Every row comes from one small tree of marks. The marks that hang from a mark follow it in brackets, in the order of their numbers. Every link used is in the known rows. Which tree was each row made from?
Known rows:
j458{j646{j358{j864{j107}}}}: [-0.32, -0.67, -0.06, -0.05,  0.46,  0.23, -1.25,  0.57, -0.06, -1.03,
 -0.46, -0.45, -0.57,  1.22,  0.40,  0.91, -0.49,  0.49, -0.12,  0.91,
  0.23,  1.03]
j929{j107{j864{j358}}}: [-0.28, -0.70,  0.28,  0.08,  1.38, -0.92,  0.29,  0.55,  0.01, -0.87,
 -3.05, -0.42,  0.41, -0.47,  0.25,  0.15, -0.27, -0.21, -0.98, -0.27,
  0.29,  0.55]
j107{j864{j646} j929}: [ 1.53, -0.10, -0.28, -0.19,  1.17, -0.27, -0.85,  0.60,  0.52, -2.33,
 -1.32,  0.50, -0.27, -0.04, -0.10,  1.82, -0.80,  0.94, -0.87, -0.01,
  0.65, -0.81]
j864{j646{j358 j458}}: [ 0.20,  0.41, -0.69, -0.11,  0.95, -0.26,  0.89,  0.19,  1.42, -1.30,
  1.87,  0.34,  1.65,  0.81,  0.08,  0.94, -1.12,  0.22,  0.24,  0.85,
  0.67, -0.03]
j646{j358}: [-0.78,  0.05, -0.53,  0.21,  0.28,  0.20, -0.11,  0.39,  0.70,  0.90,
  1.48,  0.26,  0.38,  0.47,  0.36,  0.05, -0.17, -0.15, -0.84,  0.34,
  0.06,  0.13]
j929{j107 j864{j358 j646}}: [ 0.03, -0.63,  1.03, -0.41,  1.33, -0.38,  0.62, -0.07,  0.66, -0.32,
 -1.07, -0.80,  1.68, -0.41,  1.10,  0.20, -1.27,  0.23,  0.37,  0.27,
  0.26, -0.33]
j646{j358 j458}: [-0.47,  0.33, -0.57,  0.28,  0.26, -0.79,  0.96,  0.41,  0.55, -1.10,
  1.57,  0.04,  0.88,  0.66,  0.18,  0.40, -0.38, -0.46, -0.03,  0.79,
  0.45,  0.00]
j458{j646{j358{j864}}}: [-0.48, -0.67, -0.21,  0.18,  0.58,  0.42, -1.25,  0.24,  0.08,  0.81,
  0.28, -0.40, -0.56,  1.21,  0.81,  0.50, -0.18,  0.73,  0.03,  0.41,
  0.18, -0.10]
j458{j646{j358{j864{j107{j929}}}}}: [-0.04, -0.64, -0.29,  0.14,  0.48, -0.43, -2.24,  0.98, -0.46, -1.66,
  0.05, -0.22, -0.63,  0.86,  0.96,  1.78, -0.79,  0.64, -0.51,  0.96,
  0.43,  0.19]
j646{j358{j864{j107{j929}}} j458}: [ 0.48, -0.10, -0.52, -0.01,  1.02, -1.48, -0.42,  1.20, -0.44, -3.75,
  0.69, -0.03,  0.37,  0.24,  0.62,  1.69, -0.96, -0.54, -0.46,  1.28,
  0.65,  0.20]
j358{j864{j107 j646}}: [ 1.28, -0.48,  0.14, -0.82,  1.26,  0.30, -0.24,  0.17,  0.31, -1.96,
 -1.30,  0.01,  0.43,  0.23, -0.29,  1.21, -0.95,  0.40,  0.18,  0.54,
  0.13,  1.02]
j358{j646 j864}: [ 0.63, -0.70,  0.43, -0.53, -0.25,  0.16, -0.26,  0.05, -0.16, -1.61,
 -0.20,  0.14, -0.05,  0.19,  0.38, -0.81,  0.03, -0.05, -0.23, -0.30,
 -0.49, -0.37]
j107{j929{j864}}: [ 0.47, -0.12,  0.63,  0.17, -0.22, -0.79, -0.47,  0.30, -0.63, -1.64,
  0.09, -0.53, -0.53, -0.37,  1.02,  0.73, -0.41,  0.12, -0.04,  0.40,
  0.18, -1.68]
j458{j646{j358}}: [-0.96, -0.16, -0.32,  0.42, -0.12,  0.39, -0.90,  0.23,  0.59,  0.79,
  1.08, -0.16, -0.14,  1.19,  0.58,  0.43, -0.26,  0.70, -0.03,  0.45,
  0.27,  0.16]
j929{j107}: [-0.37, -0.61,  0.71,  0.17,  0.17, -0.53,  0.12,  0.26,  0.15, -0.38,
 -0.85, -0.12,  1.20, -0.68,  0.46,  0.03, -0.31,  0.11,  0.10, -0.16,
  0.30, -0.84]
j864{j107{j929} j358{j458 j646}}: [ 0.83,  0.40,  0.11, -0.79,  0.38, -1.41, -1.03,  1.21, -0.50, -2.12,
 -0.38,  1.01,  0.41,  0.37,  0.81,  0.29, -0.76, -0.73, -1.22,  0.91,
 -0.34,  1.27]
j929{j864}: [ 0.16, -0.18,  0.81, -0.01, -0.35, -0.12,  0.48, -0.13, -0.17, -1.01,
 -0.60, -0.79, -0.48, -0.02,  0.42, -0.13, -0.16,  0.07,  0.36,  0.47,
 -0.08, -0.87]
j864{j358 j646}: [ 0.26,  0.12, -0.51, -0.55,  1.57,  0.30,  0.10, -0.19,  0.88,  0.78,
  0.04,  0.02,  0.99,  0.21,  0.24,  0.20, -0.83,  0.14, -0.04, -0.10,
  0.03,  1.55]
j107{j864{j358 j646{j458}} j929}: [ 1.42,  0.30, -0.75, -0.25,  2.03, -1.30,  0.11,  0.54,  0.32, -3.44,
 -1.38,  0.02,  0.33,  0.16,  0.21,  1.78, -1.11,  0.19, -0.40,  0.26,
  0.84,  0.36]

Which tree is each row?
[ 0.34,  0.44, -0.49, -0.36,  0.88, -0.40,  0.91,  0.52,  1.29, -3.22,
  1.24,  0.33,  1.49,  0.77, -0.34,  1.39, -1.42, -0.09,  0.18,  1.42,
  0.72,  1.24]
j864{j107 j646{j358 j458}}
[ 1.41, -0.34,  0.33, -0.59, -0.25, -1.45, -0.36,  0.86, -0.73, -6.22,
 -0.38,  0.16,  0.28, -0.01,  0.37,  0.77, -0.81, -0.42, -0.01,  0.79,
  0.18, -0.18]
j358{j646{j458} j864{j107{j929}}}
[ 1.03, -0.47,  0.06, -0.25,  0.68, -0.69, -1.29,  0.77, -1.01, -2.48,
 -0.91, -0.05, -0.42, -0.38,  0.41,  1.41, -0.50, -0.09, -0.39,  0.61,
  0.16,  0.21]
j358{j864{j107{j929}}}
[ 0.78, -0.70,  0.55, -0.76, -0.39,  0.02, -0.25,  0.38, -0.34, -3.38,
 -0.96,  0.09, -0.15,  0.19, -0.05, -0.39, -0.31, -0.31, -0.28,  0.34,
 -0.53,  0.97]
j358{j646 j864{j107}}
[ 0.67,  0.24, -0.67, -0.02,  1.35, -0.39,  0.96,  0.52,  1.30, -3.01,
 -0.22,  0.23,  0.66,  0.95, -0.50,  1.37, -0.89,  0.42, -0.49,  0.78,
  0.88,  0.01]
j107{j864{j646{j358 j458}}}
[ 0.81,  0.13,  0.26, -0.61,  0.84, -0.78,  0.21,  0.76, -0.11, -1.28,
 -2.32,  0.67, -0.35,  0.88,  0.09, -0.53,  0.06, -0.33, -1.39,  0.29,
 -0.38,  0.89]
j107{j864{j358{j458 j646}}}
[ 0.42, -0.11,  0.03, -0.45,  1.44, -0.54, -0.27,  1.22, -0.21,  0.34,
 -0.47,  0.45,  0.20,  0.96,  0.36,  0.91, -0.38, -0.33, -0.90,  1.49,
  0.07,  0.75]
j646{j358{j458 j864{j107}}}
[-0.04, -0.15, -0.47,  0.07,  1.07, -0.70,  0.65,  0.44,  0.02, -1.09,
  1.01, -0.24,  0.59,  0.56,  0.50,  0.45, -0.28, -0.31, -0.03,  0.72,
  0.39, -0.17]
j646{j358{j864} j458}
[ 0.30, -0.38,  0.05,  0.12,  1.58, -0.95,  1.12,  0.75,  1.44, -3.12,
 -0.85,  0.15,  1.88,  0.27, -0.05,  1.50, -1.25,  0.48, -0.44,  0.69,
  1.20, -0.83]
j929{j107{j864{j646{j358 j458}}}}
[ 0.54,  0.16,  0.45, -0.29, -0.33, -1.67,  0.49,  0.39, -0.51, -4.26,
  0.50, -0.51,  0.37,  0.06,  1.36, -0.40, -0.78, -0.76,  0.19,  0.64,
 -0.05, -0.53]
j107{j929{j864{j358{j646{j458}}}}}
[ 0.81, -0.28,  0.51, -0.24,  0.78, -0.34, -0.96,  0.26, -0.89,  1.14,
 -1.62, -0.11, -0.48,  1.26,  0.74,  0.91,  0.16,  0.89,  0.72,  0.74,
  0.20, -0.74]
j358{j458{j646} j864}
[-0.33, -0.44,  1.57, -0.01,  0.70, -1.28, -0.11,  0.32, -0.58,  0.73,
 -2.39, -0.95,  0.69,  0.64,  1.68,  0.46, -0.54,  0.46,  0.82,  0.98,
  0.29, -0.94]
j929{j107 j864{j358{j458{j646}}}}
[ 0.22,  0.27,  0.04, -0.70, -0.27, -1.14,  1.08,  0.37, -0.02, -4.56,
 -0.43, -0.06,  0.77,  0.36, -0.06, -0.62, -0.74, -1.15,  0.14,  0.75,
 -0.22,  2.25]
j864{j107 j358{j646{j458}}}
[ 0.64, -0.34,  0.14, -0.24,  2.04, -1.26,  1.36,  0.40,  0.66, -3.18,
 -2.66, -0.36,  1.68, -0.13,  0.05,  1.16, -1.15,  0.12,  0.00,  0.20,
  0.95,  0.32]
j929{j107{j864{j358 j646{j458}}}}
[-0.04, -0.14,  0.59, -0.39,  0.39, -0.51,  0.63,  0.22, -0.43, -1.98,
 -1.55, -1.08, -0.44,  0.05,  0.24, -0.12, -0.61, -0.76,  0.14,  0.99,
 -0.32,  1.66]
j929{j864{j107 j358}}
[ 0.04, -0.43,  1.74, -0.56,  0.10, -1.32,  0.68,  0.63, -0.07, -0.76,
 -1.50, -0.09,  1.43,  0.07,  1.51, -1.07, -0.52, -0.63, -0.14,  0.66,
 -0.35, -0.85]
j929{j107 j864{j358{j458 j646}}}
[ 0.30, -0.30, -0.06, -0.42,  0.26, -0.15,  0.16,  0.33,  0.24, -2.23,
 -1.72,  0.08, -0.59,  0.38, -0.06, -0.99,  0.04, -0.37, -1.26, -0.35,
 -0.45,  1.30]
j107{j864{j358{j646}}}
[ 0.05, -0.09,  0.19, -0.23,  0.60,  0.49,  0.38,  0.13,  1.27, -0.19,
  1.37, -0.23,  0.61,  0.63,  0.50,  0.59, -1.02,  0.46, -0.13,  0.83,
  0.25, -0.65]
j929{j864{j646{j358}}}
[ 1.20,  0.13, -0.21, -0.44,  0.68, -0.28, -1.09,  0.55,  0.39, -2.81,
  0.02,  0.57,  0.54, -0.14, -0.03,  1.78, -1.36,  0.52, -0.22,  0.56,
  0.49,  0.39]
j864{j107{j929} j646}
[ 0.66,  0.28, -0.06,  0.02,  0.69, -0.95,  0.36,  0.55,  0.79, -3.07,
  2.01, -0.16,  1.21,  0.38,  1.10,  1.67, -1.54,  0.33,  0.15,  1.26,
  0.89, -1.69]
j107{j929{j864{j646{j358 j458}}}}
[ 0.09,  0.07, -0.43, -0.39,  0.86,  0.42, -0.08,  0.54,  1.26, -1.17,
  1.12,  0.50,  0.95,  0.56, -0.32,  1.13, -1.25,  0.25, -0.54,  0.92,
  0.30,  1.36]
j864{j107 j646{j358}}
[ 0.89, -0.38,  0.29, -0.52, -0.23, -0.72,  0.74,  0.08, -0.35, -3.63,
  0.00, -0.07,  0.45,  0.37,  0.33, -0.58, -0.15, -0.31,  0.48,  0.15,
 -0.08, -0.44]
j358{j646{j458} j864}
[ 0.68,  0.51, -0.17, -0.60,  1.35, -0.16, -0.06,  0.91,  1.16, -0.13,
  0.48,  1.09,  1.29,  1.14, -0.19,  1.49, -1.17,  0.25, -0.71,  1.55,
  0.34,  0.95]
j864{j107 j646{j358{j458}}}
[ 0.19, -0.29,  1.22, -0.22,  1.36, -0.64,  0.55,  0.77,  1.11,  0.59,
  0.00,  0.25,  2.10,  0.49,  1.21,  0.98, -1.27,  0.53, -0.19,  1.31,
  0.60, -2.15]
j929{j107 j864{j646{j358{j458}}}}
[ 1.38,  0.29,  0.41, -0.18,  0.47, -1.17,  0.53,  0.15,  0.08, -4.06,
  0.49, -0.37,  0.78, -0.05,  0.80,  1.70, -1.32,  0.43,  1.00,  1.01,
  0.80, -1.89]
j107{j929{j864{j646{j458}}}}
[ 0.12, -0.55,  0.59, -0.20,  0.50, -1.69,  1.29,  0.61,  0.24, -4.41,
 -2.38, -0.21,  1.10, -0.18,  0.30, -0.50, -0.52, -0.59, -0.39, -0.04,
  0.30,  0.27]
j929{j107{j864{j358{j646{j458}}}}}
[ 0.38,  0.47,  0.04, -0.59,  1.30, -0.92,  0.21,  0.80, -0.46,  0.25,
 -1.45,  0.25,  0.29,  0.51,  0.09,  0.39, -0.40, -0.79, -0.46,  1.10,
 -0.17,  2.15]
j864{j107 j358{j458}}
[ 1.48,  0.45, -0.24, -0.40,  0.73, -1.21, -0.04,  0.57,  0.32, -4.80,
  0.06,  0.33,  1.10, -0.12, -0.09,  2.14, -1.53,  0.14,  0.53,  1.13,
  0.91,  0.25]
j864{j107{j929} j646{j458}}
[ 0.79,  0.19, -0.14,  0.07,  1.45, -1.32, -1.66,  0.92, -0.75, -0.24,
 -2.84,  0.09, -1.18,  1.14,  0.90,  1.68, -0.19,  0.74, -0.77,  0.60,
  0.52, -0.03]
j107{j864{j358{j458{j646}}} j929}
[ 0.78,  0.34,  0.68, -0.60,  0.98, -0.28,  0.51,  0.86,  0.79, -0.96,
  0.06,  0.30,  0.84,  1.13,  0.25,  1.33, -1.33,  0.21, -0.26,  2.05,
  0.27,  0.01]
j929{j864{j107 j646{j358{j458}}}}
[ 0.53,  0.34,  0.39, -0.95,  0.23, -0.81,  0.07,  0.80, -0.15, -1.40,
 -1.05,  0.72,  0.63,  0.76,  0.11, -0.56, -0.45, -0.86, -0.72,  0.97,
 -0.57,  2.10]
j864{j107 j358{j458 j646}}
[ 0.10,  0.04,  0.70, -0.50, -0.50, -1.06,  1.55, -0.06, -0.26, -3.54,
  0.05, -0.76,  0.50,  0.38,  0.76, -1.24, -0.53, -0.91,  0.56,  0.61,
 -0.30,  0.20]
j929{j864{j358{j646{j458}}}}
[ 1.31,  0.43,  0.36, -0.62,  1.71, -0.97, -0.41,  0.61,  0.04,  0.32,
 -0.36,  0.09,  0.64,  0.47,  1.51,  1.35, -1.18,  0.27, -0.21,  1.05,
  0.25, -0.66]
j107{j929{j864{j358{j458} j646}}}
[ 0.51, -0.08, -0.57,  0.10,  1.39, -0.95, -0.88,  0.79, -0.45, -1.38,
 -1.81, -0.10, -0.89, -0.14,  0.37,  0.90, -0.22, -0.10, -1.42, -0.13,
  0.22,  0.62]
j107{j864{j358} j929}
[ 0.50,  0.50, -0.34, -0.39,  1.45,  0.07, -0.04,  0.64,  1.25,  1.86,
  1.21,  1.16,  1.42,  1.10,  0.34,  1.00, -0.86,  0.43, -0.68,  0.96,
  0.33, -0.23]
j864{j646{j358{j458}}}
[ 0.43, -0.05,  0.02, -0.04,  0.64, -0.07, -0.74,  0.53,  0.94, -1.07,
  1.84,  0.06,  0.54,  0.32,  1.20,  1.24, -1.32,  0.64, -0.70,  0.86,
  0.48, -1.56]
j107{j929{j864{j646{j358}}}}
[ 1.06, -0.38,  0.48, -0.72, -0.39, -0.88,  0.81,  0.38, -0.56, -5.50,
 -0.93, -0.08,  0.41,  0.33, -0.24, -0.10, -0.52, -0.58,  0.42,  0.73,
 -0.07,  0.66]
j358{j646{j458} j864{j107}}
[ 0.73,  0.47, -0.39, -0.72,  1.39, -0.76,  1.15,  0.09,  0.51, -3.12,
 -0.45, -0.24,  1.39,  0.32, -0.28,  1.07, -1.35, -0.36,  0.62,  0.94,
  0.41,  2.48]
j864{j107 j358 j646{j458}}
[ 1.40,  0.57, -0.27, -0.79,  2.00, -1.08, -0.90,  1.00,  0.12, -0.66,
 -0.75,  0.86,  0.99,  0.37,  0.57,  2.01, -1.41,  0.00, -0.59,  1.15,
  0.35,  1.51]
j864{j107{j929} j358{j458} j646}
[ 0.31,  0.29,  0.76, -0.43,  1.02, -0.84,  0.69,  0.31, -0.51,  1.27,
 -1.16, -0.47, -0.03,  0.56,  0.95, -0.01, -0.17, -0.45,  0.12,  0.96,
 -0.22,  0.09]
j929{j864{j358{j458}}}
[-0.02,  0.31,  0.06, -0.17,  0.90, -0.55, -0.72,  0.21, -0.42,  2.08,
 -1.13, -0.04, -0.12,  1.32,  0.88,  0.35, -0.08,  0.36,  0.39,  0.67,
  0.04,  0.80]
j864{j358{j458{j646}}}
